Each row comes from the steps of one walk. Every step used is in the known rows, and no mark comes twice. Write the walk behind each row, first mark first.
Known rows
N S E L: [ 0.17,  0.11, -0.01,  0.15,  0.30,  0.14, -0.04, -0.15,  0.19, -0.13,
  0.00, -0.05, -0.01, -0.02,  0.35, -0.06, -0.09, -0.26, -0.11,  0.05,
 -0.09,  0.17]
E B N S: [ 0.04, -0.04,  0.16,  0.19,  0.57,  0.21,  0.03, -0.59, -0.04,  0.29,
  0.05, -0.17,  0.08,  0.01,  0.34,  0.08, -0.14,  0.08, -0.11, -0.11,
 -0.09, -0.02]
Y N B: [ 0.01, -0.10, -0.16,  0.19,  0.02,  0.25, -0.02, -0.37, -0.13, -0.21,
  0.05,  0.03,  0.13,  0.00, -0.09,  0.14, -0.15,  0.10, -0.08,  0.06,
 -0.31,  0.18]
Y E L: [-0.13,  0.10,  0.01,  0.07,  0.06,  0.05,  0.07, -0.04,  0.12, -0.18,
 -0.09,  0.04, -0.03, -0.05,  0.15, -0.13, -0.04, -0.31,  0.02,  0.20,
 -0.10,  0.19]
Y E B: [-0.21,  0.01,  0.21,  0.09,  0.25,  0.08, -0.05, -0.04,  0.14,  0.31,
 -0.04,  0.01,  0.01, -0.02,  0.24, -0.05, -0.02, -0.04, -0.02,  0.13,
 -0.22,  0.10]
L N: [ 0.29, -0.02,  0.02,  0.06, -0.03,  0.05,  0.04,  0.11, -0.06, -0.23,
  0.00, -0.06,  0.18,  0.20, -0.04, -0.02,  0.02, -0.01,  0.01, -0.04,
 -0.02,  0.18]
N Y E B: [-0.18,  0.01,  0.16,  0.15,  0.51,  0.48, -0.03, -0.07,  0.22,  0.33,
 -0.01, -0.03,  0.01,  0.04,  0.27,  0.00, -0.17, -0.14, -0.06,  0.17,
 -0.14,  0.01]
N B E S: [ 0.01, -0.16, -0.01,  0.24,  0.06,  0.25, -0.12, -0.40,  0.39,  0.02,
  0.07, -0.26, -0.07, -0.21,  0.35,  0.04, -0.22,  0.18, -0.09, -0.08,
 -0.34,  0.05]
B E D: [-0.06, -0.20,  0.13,  0.24,  0.22, -0.03, -0.03, -0.17,  0.42,  0.07,
  0.02, -0.25, -0.04,  0.05,  0.37,  0.14, -0.14, -0.09, -0.04,  0.04,
 -0.10, -0.01]
L N Y: [ 0.30, -0.01, -0.06,  0.14,  0.30,  0.53,  0.06,  0.03,  0.03, -0.20,
  0.02, -0.13,  0.15,  0.26,  0.03,  0.03, -0.14, -0.12, -0.04, -0.01,
  0.05,  0.09]
S E: [ 0.14,  0.00,  0.04,  0.05,  0.17,  0.01, -0.16,  0.05,  0.02, -0.07,
 -0.01, -0.01,  0.00,  0.05,  0.03,  0.03,  0.13, -0.01, -0.04,  0.08,
 -0.11,  0.20]
B N Y E L: [-0.04,  0.04, -0.02,  0.19,  0.47,  0.41,  0.11, -0.45,  0.06, -0.18,
 -0.08, -0.13,  0.00,  0.03,  0.18, -0.02, -0.18, -0.33, -0.02,  0.18,
 -0.06,  0.19]
S E L N Y: [ 0.41,  0.05, -0.01,  0.23,  0.33,  0.49, -0.01,  0.01,  0.16, -0.29,
 -0.02, -0.13,  0.11,  0.23,  0.26, -0.05, -0.18, -0.37, -0.06,  0.02,
  0.00,  0.28]
Y E B N D: [-0.10,  0.18,  0.17, -0.10,  0.28,  0.31,  0.12, -0.42, -0.06,  0.09,
 -0.01, -0.11,  0.07,  0.04,  0.25,  0.15, -0.17, -0.01, -0.09,  0.13,
 -0.16,  0.16]
Y E: [-0.16,  0.02, -0.02,  0.00,  0.19,  0.11, -0.01,  0.04,  0.01, -0.16,
 -0.06,  0.05,  0.02,  0.03, -0.14,  0.00,  0.10,  0.04,  0.01,  0.24,
 -0.16,  0.11]
S E D: [ 0.04, -0.14,  0.07,  0.21,  0.16, -0.09, -0.15, -0.15,  0.19,  0.01,
 -0.03, -0.07,  0.01,  0.07,  0.25,  0.13, -0.05, -0.12, -0.05,  0.11,
 -0.06,  0.16]
B N Y: [ 0.13, -0.06, -0.03,  0.16,  0.52,  0.47,  0.03, -0.48, -0.10, -0.01,
  0.01, -0.17,  0.03,  0.11,  0.05,  0.11, -0.15, -0.06, -0.06, -0.03,
  0.06,  0.00]
E Y N: [ 0.04,  0.03,  0.06,  0.08,  0.06, -0.13, -0.05, -0.62, -0.14, -0.26,
 -0.02, -0.12,  0.11,  0.03,  0.11,  0.12, -0.03, -0.01,  0.15,  0.21,
 -0.04,  0.08]
N B E Y: [ 0.04, -0.17,  0.09,  0.25,  0.15, -0.01, -0.18, -0.15,  0.46, -0.02,
  0.06, -0.23, -0.08,  0.02,  0.18,  0.02, -0.26,  0.02,  0.10,  0.04,
 -0.26,  0.10]
Y N B E D: [-0.06, -0.28,  0.02,  0.39,  0.26,  0.15, -0.05, -0.46,  0.30, -0.11,
  0.06, -0.26,  0.08,  0.04,  0.31,  0.26, -0.28,  0.00, -0.10,  0.09,
 -0.36,  0.13]
B N S E D: [ 0.13, -0.18,  0.07,  0.29,  0.57,  0.13, -0.11, -0.60,  0.08, -0.06,
  0.02, -0.19,  0.09,  0.12,  0.31,  0.23, -0.10, -0.01, -0.13,  0.07,
 -0.10,  0.13]
L N B E S: [ 0.20, -0.18,  0.01,  0.30,  0.04,  0.29, -0.10, -0.33,  0.36, -0.14,
  0.06, -0.28,  0.06, -0.07,  0.34,  0.02, -0.19,  0.17, -0.08, -0.10,
 -0.35,  0.18]
L N Y E B: [ 0.05,  0.00,  0.17,  0.21,  0.48,  0.51,  0.00,  0.01,  0.17,  0.17,
 -0.01, -0.07,  0.14,  0.18,  0.26, -0.03, -0.14, -0.15, -0.03,  0.14,
 -0.17,  0.13]
S E Y N: [ 0.15,  0.04,  0.09,  0.12,  0.19, -0.13, -0.17, -0.60, -0.13, -0.33,
 -0.04, -0.13,  0.11,  0.06,  0.13,  0.14,  0.07,  0.00,  0.10,  0.28,
 -0.13,  0.21]

Which walk is each row?
[ 0.41,  0.04,  0.08,  0.19,  0.01,  0.00, -0.03,  0.07,  0.07, -0.33,
 -0.06, -0.08,  0.10,  0.17,  0.24, -0.13,  0.01, -0.30, -0.02, -0.01,
 -0.08,  0.43]	S E L N
[ 0.31,  0.07, -0.04,  0.15,  0.20,  0.25,  0.14, -0.09,  0.10, -0.28,
  0.04, -0.09,  0.16,  0.13,  0.27, -0.07, -0.18, -0.19, -0.07, -0.07,
 -0.01,  0.14]	E L N S
[-0.07, -0.03,  0.14,  0.18,  0.70,  0.31,  0.02, -0.58, -0.03,  0.18,
  0.02, -0.15,  0.10,  0.03,  0.25,  0.08, -0.08,  0.10, -0.10,  0.07,
 -0.21,  0.05]	Y E B N S
[-0.06, -0.03, -0.03,  0.17,  0.44,  0.53, -0.03, -0.79,  0.02, -0.15,
 -0.03, -0.19,  0.04, -0.11,  0.21,  0.10, -0.09,  0.09, -0.05,  0.18,
 -0.10,  0.02]	B N Y E S
[ 0.39,  0.02, -0.01,  0.12,  0.43,  0.29, -0.09,  0.03,  0.03, -0.29,
  0.05, -0.08,  0.19,  0.21,  0.07,  0.04,  0.07,  0.06, -0.12,  0.06,
 -0.15,  0.23]	L N S E
[ 0.19,  0.13, -0.03,  0.17,  0.34,  0.19, -0.02, -0.46, -0.02, -0.32,
 -0.02, -0.07,  0.10, -0.01,  0.38,  0.03, -0.02, -0.21, -0.11,  0.14,
 -0.17,  0.24]	Y N S E L
[ 0.07, -0.11,  0.02,  0.23,  0.40,  0.12, -0.13, -0.26,  0.24, -0.04,
  0.03, -0.09,  0.06,  0.08,  0.32,  0.19, -0.13, -0.06, -0.14,  0.11,
 -0.08,  0.06]	N S E D
[ 0.07, -0.09, -0.01,  0.26,  0.47,  0.17, -0.10, -0.56,  0.05, -0.22,
  0.02, -0.11,  0.16,  0.09,  0.32,  0.28, -0.05, -0.01, -0.14,  0.21,
 -0.16,  0.13]	Y N S E D
[ 0.14,  0.01,  0.14,  0.10,  0.13, -0.21, -0.24, -0.16,  0.17, -0.08,
 -0.03, -0.08, -0.05,  0.06,  0.15, -0.01, -0.01, -0.05,  0.13,  0.15,
 -0.02,  0.16]	S E Y
[-0.11,  0.03, -0.10,  0.06,  0.47,  0.56,  0.00, -0.02,  0.09, -0.15,
 -0.02, -0.01,  0.03,  0.09, -0.10,  0.05, -0.08, -0.08, -0.04,  0.27,
 -0.09,  0.00]	N Y E
[ 0.14, -0.32,  0.04,  0.41,  0.17,  0.16, -0.06, -0.06,  0.45, -0.10,
  0.06, -0.25,  0.07,  0.18,  0.28,  0.12, -0.32, -0.06, -0.07, -0.05,
 -0.30,  0.22]	L N B E D
[ 0.05, -0.06,  0.19,  0.12,  0.20, -0.18, -0.12, -0.17,  0.37, -0.01,
  0.01, -0.28, -0.09,  0.03,  0.27,  0.00, -0.10, -0.02,  0.17,  0.08,
 -0.07,  0.00]	B E Y
[ 0.00, -0.06,  0.10,  0.12,  0.10,  0.08, -0.07, -0.41,  0.32,  0.01,
  0.01, -0.30, -0.07, -0.20,  0.44,  0.02, -0.05,  0.14, -0.02, -0.03,
 -0.15, -0.05]	B E S
[ 0.27, -0.08, -0.09,  0.28, -0.17,  0.20,  0.03,  0.05,  0.14, -0.22,
  0.04,  0.03,  0.10,  0.12,  0.12, -0.11, -0.33, -0.23, -0.06, -0.13,
 -0.20,  0.35]	E L N B
[ 0.38, -0.10, -0.07,  0.32, -0.05,  0.22, -0.08,  0.09,  0.15, -0.29,
  0.01,  0.02,  0.11,  0.14,  0.13, -0.10, -0.23, -0.22, -0.08, -0.06,
 -0.29,  0.48]	S E L N B
[ 0.14, -0.09, -0.04,  0.26,  0.12,  0.07, -0.22, -0.50, -0.01, -0.29,
  0.03, -0.04,  0.11,  0.05,  0.04,  0.15, -0.19,  0.05,  0.02,  0.19,
 -0.34,  0.30]	S E Y N B
[ 0.05, -0.07, -0.01,  0.30,  0.14,  0.18,  0.04, -0.35,  0.24, -0.21,
  0.02, -0.19,  0.00, -0.06,  0.37,  0.01, -0.22, -0.21, -0.05,  0.02,
 -0.37,  0.26]	Y N B E L
[ 0.29,  0.00,  0.23,  0.19,  0.47,  0.25, -0.12, -0.04,  0.15,  0.20,
  0.04, -0.12,  0.16,  0.15,  0.40, -0.01, -0.04, -0.01, -0.13, -0.03,
 -0.20,  0.21]	L N S E B
[ 0.02, -0.18, -0.01,  0.22,  0.20,  0.24, -0.07,  0.06,  0.34,  0.04,
  0.07, -0.17, -0.05,  0.00,  0.08,  0.04, -0.17,  0.09, -0.08, -0.06,
 -0.36,  0.10]	N B E
[ 0.24,  0.22, -0.04, -0.19, -0.14,  0.29,  0.19,  0.11, -0.04, -0.35,
  0.05, -0.06,  0.16,  0.21,  0.06,  0.09, -0.14, -0.03, -0.08,  0.02,
 -0.01,  0.16]	L N D
[ 0.01,  0.18,  0.17, -0.10,  0.15,  0.23,  0.14, -0.44, -0.08,  0.22,
  0.03, -0.14,  0.05,  0.04,  0.36,  0.15, -0.23, -0.02, -0.10, -0.06,
 -0.07,  0.11]	E B N D
[ 0.25, -0.20,  0.01,  0.29,  0.18,  0.29, -0.04,  0.14,  0.30, -0.17,
  0.08, -0.24,  0.08,  0.16,  0.05,  0.01, -0.15,  0.08, -0.06, -0.08,
 -0.37,  0.27]	L N B E
[ 0.17, -0.07,  0.18,  0.27,  0.70,  0.48, -0.10, -0.49,  0.01,  0.31,
  0.00, -0.21,  0.04,  0.10,  0.35,  0.10, -0.15, -0.10, -0.10, -0.03,
 -0.07,  0.14]	S E B N Y
[ 0.27,  0.29, -0.02, -0.12, -0.23,  0.26,  0.22,  0.05,  0.06, -0.37,
  0.02, -0.06,  0.10,  0.17,  0.28,  0.00, -0.27, -0.30, -0.06, -0.01,
  0.02,  0.26]	E L N D
[ 0.15,  0.30, -0.04, -0.12, -0.09,  0.33,  0.25,  0.07,  0.08, -0.50,
 -0.02, -0.03,  0.11,  0.17,  0.17,  0.00, -0.19, -0.29, -0.06,  0.17,
 -0.10,  0.33]	Y E L N D
[-0.09,  0.08, -0.07,  0.13,  0.32,  0.42,  0.07, -0.09,  0.20, -0.16,
 -0.06, -0.02, -0.03,  0.00,  0.19, -0.07, -0.20, -0.37, -0.02,  0.21,
 -0.05,  0.11]	N Y E L
[ 0.18,  0.02,  0.09,  0.12,  0.37, -0.01, -0.20, -0.25,  0.19, -0.12,
  0.03, -0.11,  0.01,  0.08,  0.20,  0.04, -0.06,  0.01,  0.05,  0.16,
 -0.04,  0.09]	N S E Y
[ 0.02, -0.16, -0.04,  0.26,  0.27,  0.28, -0.04, -0.30,  0.14, -0.17,
  0.07, -0.22,  0.06,  0.02,  0.08,  0.15, -0.11,  0.13, -0.09,  0.06,
 -0.44,  0.17]	Y N B E
[ 0.23, -0.17,  0.11,  0.32,  0.13,  0.02, -0.12, -0.08,  0.41, -0.17,
  0.05, -0.28,  0.04,  0.18,  0.16, -0.01, -0.26,  0.01,  0.12,  0.00,
 -0.27,  0.21]	L N B E Y
[ 0.29,  0.01, -0.05,  0.10,  0.29,  0.29,  0.07, -0.02, -0.02, -0.26,
  0.07, -0.09,  0.20,  0.19,  0.04,  0.02, -0.06,  0.07, -0.08, -0.03,
 -0.05,  0.06]	L N S
[ 0.26, -0.14, -0.12,  0.22, -0.06,  0.25, -0.02,  0.12,  0.03, -0.20,
  0.06,  0.02,  0.16,  0.17, -0.11, -0.01, -0.21,  0.04, -0.05, -0.09,
 -0.24,  0.28]	L N B
[ 0.08,  0.01,  0.21,  0.16,  0.50,  0.19, -0.15, -0.13,  0.19,  0.36,
  0.03, -0.06,  0.03,  0.01,  0.44,  0.01, -0.05,  0.00, -0.15, -0.01,
 -0.19,  0.08]	N S E B
